Each row comes from the steps of one walk. Every step used is in the known rows, and no mark comes twice. Write the walk behind each row, first mark first.
Known rows:
ruku, tolem, sudu, pafe, tolut: [ -3.6   0.5  -7.2   1.1 -43.2   6.5 -19.6 -18.1  -9.8  24.5   9.8 -19.9
  -1.2   9.4  32.7 -10.0   4.9  33.0  17.8  -7.2  21.5 -29.1   3.9  14.9
  24.1 -11.0 -12.1]
tolut, pafe, sudu, tolem, ruku: [-14.3 -41.8 -16.7  12.8 -10.1  -9.8 -11.6  -5.9 -14.7  -6.7   7.2 -22.6
  10.1  18.7 -23.9  -0.4  -6.2  25.3   1.3  30.7   5.1 -20.1 -61.0   8.5
 -12.4 -16.2  -4.2]
neduzu, gurup: [ 13.7  24.6  31.1  23.4  73.0  -8.1  34.6  -7.2  15.8 -12.6 -22.1  12.1
  -0.7 -19.7 -17.7 -11.5 -16.5 -10.7   5.2  -4.9 -27.3  24.6  11.7  -4.5
 -15.1   8.1   3.3]
sezuz, bubaf: [-28.5  17.8  19.5   1.5   9.1  14.9  31.6   3.6  17.8 -12.9 -20.5  -0.9
  16.5 -13.2  -3.0   7.6  -3.0   0.9  -4.9   2.8   3.0   0.6  27.7  10.5
  14.1  27.3  15.5]
tolem, sudu: [ -7.6   6.3  19.4   1.1  12.1 -12.5  -2.1   0.4  -3.9   7.0  -2.0  12.0
 -16.0  -3.1   0.8   1.0  -6.3   1.5  13.1  -0.8  23.4   1.8   2.6  24.1
   3.1  13.6  -9.0]
rasi, sezuz: [ -7.0   1.5   0.8  17.4  30.4  -3.4  -5.7   2.0  -3.8 -19.7   2.9   9.5
 -19.6 -19.9   1.8  10.0   3.0  -4.6  22.7   8.3  -9.1   6.2  23.8  10.3
 -23.5  29.3   7.9]
neduzu, gurup, bubaf, sezuz: [ 21.3  53.2  45.2  28.1  89.7  -8.7  31.7   2.5  28.6 -13.8 -37.1  22.1
  -2.3 -24.1 -33.3 -17.1 -23.5 -43.4 -14.1  -9.8 -54.2  46.8  25.6 -28.6
 -30.7   8.4  13.0]
neduzu, gurup, bubaf, sezuz, ruku, tolem, sudu, pafe, losane: [ 10.9  44.5  28.2   4.6  21.3  -1.0  15.3  -6.4  18.4  15.3 -19.8   5.0
 -10.6   2.2 -15.6 -24.9  -2.2 -23.2  -2.6 -16.8 -34.3  30.2  21.2 -36.4
  -4.9  -6.3   2.0]
tolut, pafe, sudu: [-14.2 -42.0   2.7  21.1  14.3 -13.1  11.3  -9.5 -12.8  -5.6   8.1 -19.7
   0.7   7.5 -21.2   9.7 -13.0  27.0   8.0   8.6  13.2 -15.2 -39.7  22.8
 -17.6  -6.7   3.1]
losane, pafe, sudu, tolem, ruku, sezuz: [ 25.2 -44.3 -32.2  -4.6 -18.9   2.4  -7.9  12.0  -7.7 -12.4  24.0 -22.8
   9.6  14.3 -27.6   9.3 -13.3  14.0  -0.7  14.8   1.1  -1.5 -44.5   3.6
  -6.0 -11.6  -5.9]
bubaf, sezuz, ruku: [ -2.3  22.2   3.9 -16.0  -2.2   4.0   7.6  16.9   7.9   0.9   1.1  29.6
  -0.2  -4.4   1.4  10.5  12.8 -16.2  -3.6 -23.5  -2.3  12.4  29.2 -24.1
 -16.5   4.5  -0.3]
bubaf, sezuz, ruku, sudu, tolem: [  1.2  22.1 -16.6 -23.6 -16.6  14.8 -16.9  14.2  10.6   6.4  -7.0  27.5
   0.1  12.7  14.8   6.9  22.3 -22.9 -15.6 -13.4  -6.4   3.3  18.7 -21.3
 -11.2 -12.5  -8.6]
losane, pafe: [ -3.5 -29.9   1.4   5.5  12.5   2.6  14.9  12.3 -11.5  -9.8  17.6  -0.2
   1.2 -11.0 -22.1  34.4 -13.6  28.9  23.4  -6.8   3.2   5.1 -22.0   7.5
  -9.1  15.6   0.6]
gurup, bubaf, sezuz, ruku, tolem, sudu, pafe, losane: [ -0.9  29.3  19.6  -3.2 -25.2   3.6  -3.1   2.2  11.2  18.7  -3.4   3.3
  -7.5   8.3  -3.8  -4.3   7.4 -16.3  -4.0 -15.5 -13.3  13.2  20.8 -29.8
   4.7  -1.0   5.7]
sezuz, ruku, sudu: [  2.7   2.4  -2.0 -16.6 -19.0   5.7   3.1 -10.3   0.7   9.7  -9.4   6.9
  -4.6   5.2  15.4  16.8  18.7   3.5   0.5  -9.6  14.0 -10.5   7.7  -7.5
  18.1   4.9  -5.8]
neduzu, gurup, bubaf, sezuz, ruku, tolem, sudu, pafe: [ 18.0  52.9  26.6  -4.3  29.9  -3.4  13.6  -5.8  18.3   7.6 -31.5   8.0
  -4.3  -4.2  -7.5 -23.3  -2.7 -30.4 -17.2 -12.0 -33.1  30.5  23.4 -42.2
  -3.7   3.3  -1.9]
tolem, sudu, ruku, sezuz: [  5.6   1.1  -1.0 -12.1  -4.6 -17.9  -5.8   9.4  -7.1   2.6   5.5  -5.9
 -11.6   3.3   9.3 -12.2 -14.5 -23.2  -7.1   8.0  23.6  -1.6   8.8  15.2
  33.9   2.2  -3.9]
sudu, tolem, ruku: [ -2.0   0.0  -9.3   1.0  -9.8  -0.1 -17.9   5.6   1.2  -9.7  -3.3   0.0
  13.7   3.8 -13.0  -6.1  -0.3  -1.0   2.8  30.7 -11.8  -3.5 -26.8 -12.0
   2.0  -1.0  -7.8]
bubaf, sezuz, ruku, tolem, sudu: [ -1.7  29.6 -11.0 -28.3 -27.6   8.8  -9.5  13.1  10.8   9.2  -2.1  20.6
  -6.6  12.5  21.0   7.3  15.8 -20.3  -8.7 -22.2   1.4   1.2  35.6 -24.4
  -7.9   1.8 -13.2]
rasi, sezuz, ruku: [-10.1   4.5  -7.5  -9.1  -0.7  -0.4  -5.9  -2.1  -8.1 -14.5   4.9  11.6
 -14.8 -16.4   8.9  16.0  18.3  -0.5  18.7   3.2  -1.1   1.9  31.0  -7.7
 -10.5  34.1   5.3]
rasi, sezuz, ruku, sudu: [ -6.2   4.0 -17.2 -11.3  -4.2   4.6 -16.4  -7.6  -6.6  -5.1  -1.6   9.5
 -22.7  -7.3  20.0  15.5  24.9  -4.9  12.9   3.5   1.1  -5.5  24.9  -2.8
  -6.3  23.8  -0.7]
tolut, pafe: [-28.6 -33.7   6.2  16.7  26.1 -16.4  15.8  -5.6 -12.9  -7.5   2.0  -7.9
  -0.7  -8.9  -9.5  21.9 -11.5  22.4  17.6   1.3  11.6 -14.7 -28.1  13.9
 -12.3   5.2   6.6]
losane, pafe, sudu, ruku, sezuz, rasi: [  8.1 -35.3 -17.2  -8.4 -10.0   8.8   1.9  16.1 -18.6 -16.9  28.0 -20.3
  13.2   4.0 -11.2  13.3 -16.6  11.5 -20.0   5.3  -6.3   5.1 -23.3  14.5
  -3.0  -0.8   3.5]
sezuz, ruku: [ -4.6   3.3  11.6 -17.3 -14.1  -0.7  14.6  -4.4  -0.1  -1.7   0.6   9.9
   5.3  -8.3   0.9  16.7  12.2   8.6   4.7 -10.5  10.8  -1.0  14.6 -12.2
  15.0  18.2   1.2]
sudu, tolem: [ -2.1   2.3   1.3   5.1   6.2   2.4 -10.9   5.0  10.0 -13.8  -2.8   6.4
  17.0   1.9  -0.3   3.8   1.0  -2.5  -2.4  18.9  -8.1  -1.2  -1.0   4.4
   1.0  -5.1   1.5]

Write each row's walk:
[ -8.4   9.8  -2.2 -20.0  -0.8 -11.2 -10.4   8.3 -11.8  -1.8   5.2   2.4
  -4.7  -3.7  23.7 -10.3  -7.8 -25.4 -23.8   5.4  14.1   1.1  13.2  19.4
  21.3   8.3   0.0]
tolem, sudu, ruku, sezuz, rasi
[ -5.1 -29.8   3.6  20.1 -23.1   7.3  -0.1 -11.8  -7.2  28.8  11.7 -12.3
 -16.5  13.1   8.1  -3.7   9.2  28.9  28.6  -9.0  17.0 -14.8 -19.1  20.1
  14.9 -22.8  -0.9]
ruku, sudu, pafe, losane
[  1.8  13.5  -3.6  -2.6 -16.9   0.8  -8.7  -5.7   9.2   6.5  -5.3  -8.2
  -7.9  13.3  25.4   4.0  -1.2  -3.6   3.3  -1.5   9.8 -13.6  12.8   7.5
  11.0   5.1 -14.6]
ruku, tolem, sudu
[  2.8   2.9 -23.7 -10.4 -12.7   2.2  -5.2   7.0  17.2 -15.9 -10.6  -8.6
  19.8   2.8   1.8 -11.5   0.0 -21.9 -16.2  24.0  -2.4  -6.0  -3.1 -11.3
  19.6  -0.1   2.1]
sudu, tolem, ruku, sezuz, bubaf
[-15.7 -38.0 -27.3  -0.1 -12.9  -5.4   1.0  -4.3  -2.3 -12.3  -0.7 -33.4
  15.4  17.4 -14.1  -4.0  -7.3   7.7 -15.0  25.1  12.9 -21.8 -40.7   9.3
   1.7 -12.5   4.3]
tolut, pafe, sudu, tolem, ruku, sezuz, bubaf
[ 17.6 -10.5 -21.2  -0.2 -12.0   4.1 -18.6   0.1   3.1 -16.8   5.9 -10.5
  14.9  14.1  -0.5 -21.6  -0.1  -9.1 -33.7  25.1  -9.4  -1.8 -20.5   7.2
 -12.1 -16.7  -1.0]
pafe, sudu, tolem, ruku, sezuz, rasi
[ 21.9  44.3  29.8   5.6  48.5  -1.7  21.5  -5.6  17.8   5.7 -35.6  13.5
  -3.8 -11.1 -15.6 -20.1  -2.0 -30.0 -17.0 -13.0 -39.5  33.8  17.0 -38.3
  -9.3  -1.1   4.9]
neduzu, gurup, bubaf, sezuz, ruku, sudu, pafe
[-14.3  -8.4  12.5   5.3 -23.2  -5.0 -15.4 -12.5 -27.3  29.1  16.8  -3.2
  -7.2  -9.1  10.3 -15.1   0.4  45.3  34.3  -8.6  39.0 -17.1  -8.7  33.9
  20.8  -6.5  -5.2]
tolem, sudu, pafe, tolut
[ 24.2  61.8  28.6   8.5  55.5  -0.8  25.3  -4.8  31.0  -8.9 -39.3  13.2
   3.5 -12.8 -16.5 -12.8  -9.7 -43.5 -20.9 -12.5 -54.4  35.0  34.1 -46.0
 -16.4   7.6   6.2]
neduzu, gurup, bubaf, sezuz, ruku, tolem
[ -8.8  -6.8 -17.9 -14.8 -21.4   6.7 -18.8 -10.5 -16.0   4.5   6.0   0.5
 -21.5  -3.8  23.7   8.7  29.2   8.6  17.4   1.8   8.8 -10.2  17.1  -5.6
   3.8  19.1  -1.9]
rasi, sezuz, ruku, sudu, pafe
[-41.2 -44.8  10.4  31.9  10.0 -14.0  18.7  -7.4 -12.2   2.6  19.8 -11.6
  -9.8  -1.4 -22.0  19.8 -11.2  35.4  39.2  -5.9  10.4 -14.5 -31.1  22.7
 -12.6  -8.1  12.5]
tolut, pafe, losane
[ 16.2  -6.7 -25.3  -3.1  -5.5  -6.4 -12.6   6.9   9.4 -13.4  -1.4  -4.7
  10.4   3.6  -0.8 -11.1  -2.7 -21.1  -7.6  22.2  -3.6  -3.6 -14.1 -12.3
  10.8  -7.7  -2.2]
sudu, tolem, ruku, sezuz
[ -9.1 -11.7  14.2  -6.1 -15.3  -9.9  -4.9  -2.4 -18.2  22.5   9.3  -0.8
 -14.7   0.6   8.8 -10.0   2.0  21.4  17.9  -2.7  36.7  -7.3  -8.7  21.0
  16.8   4.9  -9.4]
tolem, sudu, pafe
[ 20.4  63.4  28.1  -0.6  48.6  -4.1  15.2  -3.5  26.7  -2.1 -38.5  16.4
  -5.1  -6.1 -12.1 -15.9  -7.8 -45.1 -19.7 -11.8 -42.6  35.2  31.3 -39.7
 -13.7   9.2  -0.6]
neduzu, gurup, bubaf, sezuz, ruku, tolem, sudu
[-11.3   8.4  14.7  -8.1 -10.0 -10.1 -10.0  11.4 -14.9   6.5   2.0   0.2
  -7.8   5.3  -1.8  -7.8 -12.6  -5.6   3.2  15.3  14.3  -1.1  -2.9  15.1
  26.9   9.4  -9.1]
tolem, sudu, ruku
[ -8.5 -26.3  -1.2  15.6   2.7   9.4   0.6  -1.4 -23.5   0.7  26.2  -3.4
   9.7 -25.6 -18.7  28.2 -15.9  59.1  41.7 -13.9   6.2  -7.2 -20.4  23.4
  -6.2   2.7   7.1]
losane, pafe, tolut
[  1.3 -16.7  -2.3  17.8 -17.8   9.9 -11.9 -21.0 -16.5  28.6   5.9 -11.8
  -2.6  -2.8  18.9  -8.0   8.3  42.0  26.6 -11.6  19.1 -23.9 -14.8  23.9
  17.1 -22.7  -0.3]
ruku, sudu, pafe, tolut
[  1.5   3.9 -14.4 -25.0 -31.2  10.5 -15.3  -8.2   3.0   5.3  -9.4   6.8
   7.2  14.5  20.3  12.9  25.5  -0.1  -7.1   5.3   8.0 -13.0   2.2 -11.3
  21.9  -5.1  -8.2]
sezuz, ruku, sudu, tolem
[ -9.7  10.5 -10.5 -23.5 -55.3  10.8  -9.1   9.9   0.5  25.8  16.1   9.2
 -10.7  20.4  19.0  -2.2  21.6   1.8   8.8 -26.1   9.2  -4.3  22.5 -20.0
   2.1 -12.8 -10.9]
bubaf, sezuz, ruku, tolem, sudu, pafe, losane
[  6.4   0.3 -11.3   5.6   2.1  10.5 -20.6  -3.9   9.6   2.2 -12.7   4.6
   1.4  14.6  14.3   4.0   9.0  -6.5  -6.4  15.7  -3.0 -11.3  -9.2  13.0
   4.5 -16.7  -6.9]
ruku, sudu, tolem
[-18.3  30.0   8.1  -1.8  35.1  12.4   0.9  18.9   6.4 -13.9  -1.7  41.5
   3.1 -20.5  17.5   5.6   4.3 -22.3 -25.4 -21.8 -24.3  19.9  30.5   1.0
 -50.9   8.0   7.8]
bubaf, sezuz, rasi
[ -7.8 -19.3  13.8  21.9 -20.6   3.0  -0.7 -16.5 -24.7  19.6  22.4 -13.1
  12.1 -20.0   6.9 -12.5   1.0  59.4  36.2 -11.8  19.5 -18.3  -6.6  21.2
  18.4 -11.5   9.6]
sudu, pafe, tolut
[  4.7 -20.1  -0.6   9.4  -8.5   5.2  -1.3 -10.8  -7.6  21.7  -2.1  -8.5
  -8.8   6.2  17.7  -1.9   9.3  17.9  11.0  -3.7  18.3 -15.6 -15.0  15.0
  16.8 -11.3  -4.9]
ruku, sudu, pafe
[  4.5   4.5  -3.4  -2.0  21.5  -1.0  35.9   0.5  27.2 -18.7 -11.6  -8.6
   9.9 -16.7  13.6   0.7  -7.8 -27.0 -18.7 -10.9  16.0   2.0  42.8   9.6
  21.5  12.5  21.7]
ruku, sezuz, bubaf
[ 11.4  44.7  20.7  -2.2   6.4   3.3   6.7   5.1  24.2  -4.3 -21.9  12.2
   4.8  -4.8  -4.9   7.0  -0.3 -37.1 -22.2 -12.1 -31.7  20.1  33.5 -42.5
  -7.8  13.3  10.1]
gurup, bubaf, sezuz, ruku, tolem
[ 10.6 -37.6 -20.8  -0.7 -22.8   9.6 -10.8  13.3 -13.6  -8.4  21.7 -18.1
  12.0  17.0 -35.9  13.1 -11.5  29.7   6.7  21.7  -4.2  -1.6 -56.2   2.6
 -11.2  -6.2 -10.6]
losane, pafe, sudu, tolem, ruku
[ -1.0 -47.8 -26.7   9.1  -4.9 -16.3  -7.3  -6.1  -8.8 -10.1   9.1 -29.5
   7.4  17.8 -15.8  -3.3  -9.7   8.3  -7.7  24.2  11.0 -20.1 -51.5   8.5
  -7.6 -21.4  -1.1]
tolut, pafe, sudu, tolem, ruku, sezuz
[  6.7  -0.1  -5.9  -2.0  41.3  -6.5  16.0  -2.0   9.9 -23.3   2.7  11.0
   3.0 -27.9  32.7   3.6  -2.7 -25.8 -31.8 -18.5   3.3   6.8  32.9  16.5
 -11.5   7.9  19.5]
ruku, sezuz, rasi
[-19.4 -21.4  17.2   6.0 -27.3  -7.9  -2.5  -4.5 -18.8  30.6  23.5  -3.1
 -20.4   7.0  -0.1 -11.5   3.3  33.0  36.1  -7.5  34.0  -7.1 -13.7  28.4
  16.1  -6.6  -5.7]
tolem, sudu, pafe, losane
[ 31.9 -18.0 -19.3   6.3 -15.3  -3.3 -12.9   1.7   7.3 -12.0   5.1 -17.9
  11.4  20.7 -15.0 -22.7  -6.2  -8.7 -17.0  27.7  -1.2  -2.7 -25.3   3.3
   0.1 -19.6  -4.7]
pafe, sudu, tolem, ruku, sezuz
[  2.9  20.2  -7.3 -18.8  -6.3   9.8  -3.7  11.2   9.3   9.2  -7.1  29.3
  -8.0   4.3  10.8   9.9  17.4 -18.4  -8.8 -22.9  -1.1   6.1  23.9 -19.9
 -13.4  -4.6  -6.7]
bubaf, sezuz, ruku, sudu
[ 15.1  -8.7  -3.0   3.5  -3.4   0.0   1.8   5.3  -3.5 -17.2  10.5 -18.7
  12.1   7.5   1.8 -19.3 -13.1 -16.8 -37.4  13.4  -7.4   2.7   2.6  15.0
   8.0 -10.6  10.5]
pafe, sudu, ruku, sezuz, rasi
[ 11.7 -36.5 -33.1 -13.3 -14.6  10.2 -13.1   9.9 -12.7 -17.2  23.4 -13.8
  15.1   7.5 -12.8  10.2  -7.2  13.7 -18.5  12.9  -6.2   1.4 -39.8   7.5
 -18.2  -7.0  -3.8]
losane, pafe, sudu, tolem, ruku, sezuz, rasi
